What can hang from each mark
bedu: digi putu
visubu: putu
ragi: putu
kolep: digi poze putu
digi: bedu kolep visubu
putu: bedu ragi visubu
digibu: kolep

Each row was made from one small tree. The marks that hang from a mark follow it in brackets, in alphabetical order. Every link used is in the known rows. Write each row's tree.
Known rows
digi[bedu[putu[ragi]] kolep visubu]: [-10   3   2  11  -6  16   8   2  -9  -3  -6   1  -1   4   7  12  -2  -2
   3  26   8]
bedu[digi[kolep visubu]]: [ -5  -3  -4   1  -7   0   6  -1  -8   5 -11   2  -5   1  18   7   1  -4
   1  16  -3]
kolep[putu]: [  1  -1   3 -19   4  -6  -3   5   3   6  -7   1   0  -3 -16  -1  -2   7
  -4   7   3]
visubu[putu[bedu]]: [ 6 -2  0  7  4  5 -4  5  5 -5 -9  0  2  4 -1 -1  2  1 -5 13 -2]
digibu[kolep[digi[bedu]]]: [-10  -5   2  -8 -19  -4  -4 -13   1   5   1  -2   4   1  -3  -2  10   4
  -4 -29   1]
ragi[putu[bedu[digi[kolep]] visubu]]: [ -6  -6  -1  14   6  10  -1  17  -6  -1   4   3   1  -1   6  -5   6 -11
   2  15  -7]
kolep[digi[bedu visubu] poze putu]: [ 17   5  -3 -13   6 -15  -2 -24   4   4  19  -2   0  -8  13   8   1   4
   7 -18   5]
putu[bedu[digi[kolep]] ragi visubu]: [-6  4  0 18 11  8  3 27 -3 -3  7  1 -2  3 -5  0  3 -8  7 20 -2]
digi[kolep[poze putu]]: [  4  -9   4  -1   0  -3  -1  -1   1   4   1   7   2 -12 -16   0  -8   2
   0  17  -2]
putu[bedu ragi visubu]: [  6  13   1   8  13   4  -4  23   2 -10   2   0   0   6 -14  -7   1   0
   0  12  -1]
ragi[putu[visubu]]: [  0   4   0  -4  -7   4  -4  11  -6 -10  -9   8   5   0  -1 -15   1  -2
  -9   1  -7]
kolep[digi putu[ragi]]: [ -1   5   6 -22   6 -14  -7   9   5   4   6   5   1  -2 -36  -2   0   5
   1  -7  10]
visubu[putu]: [  1  -2   2  -2 -10   2  -1   4   0  -7 -19   5   3   3   1  -5  -3   2
  -8   7  -1]
digibu[kolep[digi poze putu]]: [  5 -14   4 -15  -7 -15  -9 -20  10   6   7  -2   2  -8 -18  -7  -3   4
  -4 -39  -5]
bedu[digi]: [-12   1  -3  -6  -6  -4   2   2  -5   6 -12   1  -2   4   1  -3   2   3
  -3   4  -2]
digibu[kolep[digi[bedu] putu]]: [ -5  -6   4 -17  -7  -7  -5 -11   7   9   8  -6   3  -5  -9   2   8   5
   0 -35   5]
digi[bedu]: [-7  9  0 -1 -9  1  2 -1 -5  2 -7  3  3  3  3  0  7  6 -3 12  3]
digi[bedu visubu]: [  5  11  -4  -3  -6   0   4 -11  -5  -1  -7   0   0   4  23   6   5   5
  -1   7   2]
digibu[kolep[digi[bedu visubu]]]: [  3  -2  -2  -9 -17  -6  -2 -22   1   2   1  -5   1   2  18   5   9   3
  -2 -34   0]
kolep[digi putu[bedu ragi visubu]]: [ 10   7   4 -12  27  -6  -8  23  10  -3  22  -4  -1  -2 -29  -2   3   1
   6  -9   7]
bedu[digi[kolep] putu]: [-25 -15  -1  -1  -6  13   8   8  -9  10 -12  -2  -4   3  -8   2  -3  -4
  -2  23   0]
bedu[digi[kolep[putu[ragi]]]]: [-13   0   5   0   2  -3   3  17  -3   7  -2   7  -2  -3 -18   5  -2  -1
   6  14   6]
visubu[putu[bedu[digi]]]: [ 0 -2 -3 10  6  3  0  3  3 -1 -6 -4 -1  6 10  1  4 -3 -1  5 -3]

Which tree is each row?
[  5   6   3  13   5   4  -4  13   5 -11  -8   4   2   7 -11  -1   1   0
  -3  13   2] => visubu[putu[bedu ragi]]
[-11 -13   0  -1 -17   4   0 -25   2   5   6  -8   3  -1  -2  -4   0   2
  -4 -32  -3] => digibu[kolep[digi[bedu[putu]] poze]]
[ 10  -2  -3  -1 -17  -9  -3 -35   2   0   8  -4   2  -2  24   1   3   3
  -1 -37  -5] => digibu[kolep[digi[bedu visubu] poze]]
[ -3   1  -3  -5   0   7   3  -4  -1  -3  16  -7   3  -2   5  -6  -2  -1
   2 -12   1] => kolep[digi[bedu[putu[visubu]]] poze]
[ -8   6   2  -1   0  14   3  21  -3 -10  -9  -1   0   6 -14  -9  -8   0
  -5   6   1] => bedu[putu[ragi visubu]]
[ 11   9  -3   5  -9   4   4 -10  -2 -10 -11   1   2   3  35   8   3   0
  -1   2   2] => digi[bedu visubu[putu]]
[-3  6  0 16  7  2 -1 11  3 -6 -5  1 -1  8  0  0  3 -2  2  6  1] => visubu[putu[bedu[digi] ragi]]
[  8   2  -3  14 -10   2   6 -18  -7  -2   1   6   2  -5  22   8  -1  -1
   3  18  -2] => digi[bedu kolep[poze] visubu]
[13  2 -4  3 26 -3 -1  6  7  3 17 -8 -3 -5  7 -4 -2 -2  6 -9 -6] => kolep[poze putu[bedu[digi] visubu]]
[ 11  -5   3   1   5   2   1   9   1  -4   7   4   2 -12  -5  -5  -9  -3
   2  10  -4] => digi[kolep[poze putu[visubu]]]
[  9  -6   2 -10   3  -1   1   1  -1   4  -5   2  -3  -6  -1  10  -3   0
   0  19   3] => digi[kolep[putu] visubu]
[-14  -4  -1   6  -3  10   9   6  -9   2 -10   0  -6   6   6   8  -5  -5
   2  18   4] => bedu[digi[kolep visubu] putu[ragi]]
[  4  -2   7   5  -7  -7  -5  -9   7  -2  -4   4   4  -4 -17  -8  -9   6
  -5 -26  -5] => digibu[kolep[poze putu[ragi]]]
[-16   7  -1   0   3  13   6  22  -5  -4  -7  -4  -3   8  -1  -8  -5  -3
   0   0   1] => bedu[digi putu[ragi visubu]]
[-12  11   1  -6   2  10   3  16  -3  -6  10  -4   2   5  -9  -3   2  -1
   3  -8  10] => kolep[digi[bedu[putu[ragi visubu]]]]
[  1  -8  -2   7 -10   5   6  -1  -4  -4 -14   4  -2   0  31   8  -1  -8
   1  11  -2] => bedu[digi[kolep visubu[putu]]]
[  1 -12  -1  25   1   5   2  -3   2  -1   2   2   1  -4  11   2  -2  -8
   4  17  -7] => visubu[putu[bedu[digi[kolep[poze]]]]]
[ -8   9  -2   9  10  -3   0  10   0   4  -1   0  -3   9 -12  -1   5   2
   2  10   1] => putu[bedu[digi] ragi]
[  4  15   4 -13  10  -4  -1  17   3  -4  20   0   3  -3 -13   0   6   2
   8 -17  12] => kolep[digi[bedu] putu[ragi visubu]]
[ -2 -14   5 -24  -6 -11  -9  -6   9   9   1  -4   1  -5 -22  -3   3   5
  -6 -35   1] => digibu[kolep[digi putu]]
[-5 11 -1  2 -4 10  6 -2 -6 -4 -7 -3 -1  8  9  7 -1  3  0 10  7] => digi[bedu[putu[ragi]] visubu]
[ 14   0  -6 -12  -5 -15  -4 -24   0  -1   4   3  -1  -3   5  -2  -3   3
  -3 -10  -3] => kolep[digi[visubu] poze]
[ 3  2 -8  5  7 -3 -4 -9 -4  2 -2  0 -3  6 18  1  8 -3 -2  3 -6] => ragi[putu[bedu[digi[visubu]]]]
[ 24  -2  -5 -14  22 -16  -8 -19  10   5  20  -7  -4  -7  -3   6  -2   3
   4  -9   0] => kolep[digi[visubu] poze putu[bedu]]
[  8  -6  -7  18   7  -1   3 -13  -2   5   5  -1  -6  -1  21   7  -1  -4
   5  18  -8] => putu[bedu[digi[kolep[poze] visubu]]]
[  3  -5  -5  20  10   5   3   9  -1  -1  12  -1  -2  -3   9  -3  -1  -8
   6  14 -10] => putu[bedu[digi[kolep[poze]]] visubu]
[  6 -12   4  -4  -8  -7  -5 -17   8   3  -5  -1   3  -7  -8  -7  -7   6
  -7 -27  -9] => digibu[kolep[poze putu]]
[-11   5  -5  -1   0   5   6   0  -6   0 -12  -4  -7  10  11   3  -4   0
   0   2   3] => bedu[digi[visubu] putu[ragi]]
[  2  -1   8   6   1  -4  -1   6   1  -1   2  12   3  -9 -24  -1  -9   2
   2  17   1] => digi[kolep[poze putu[ragi]]]
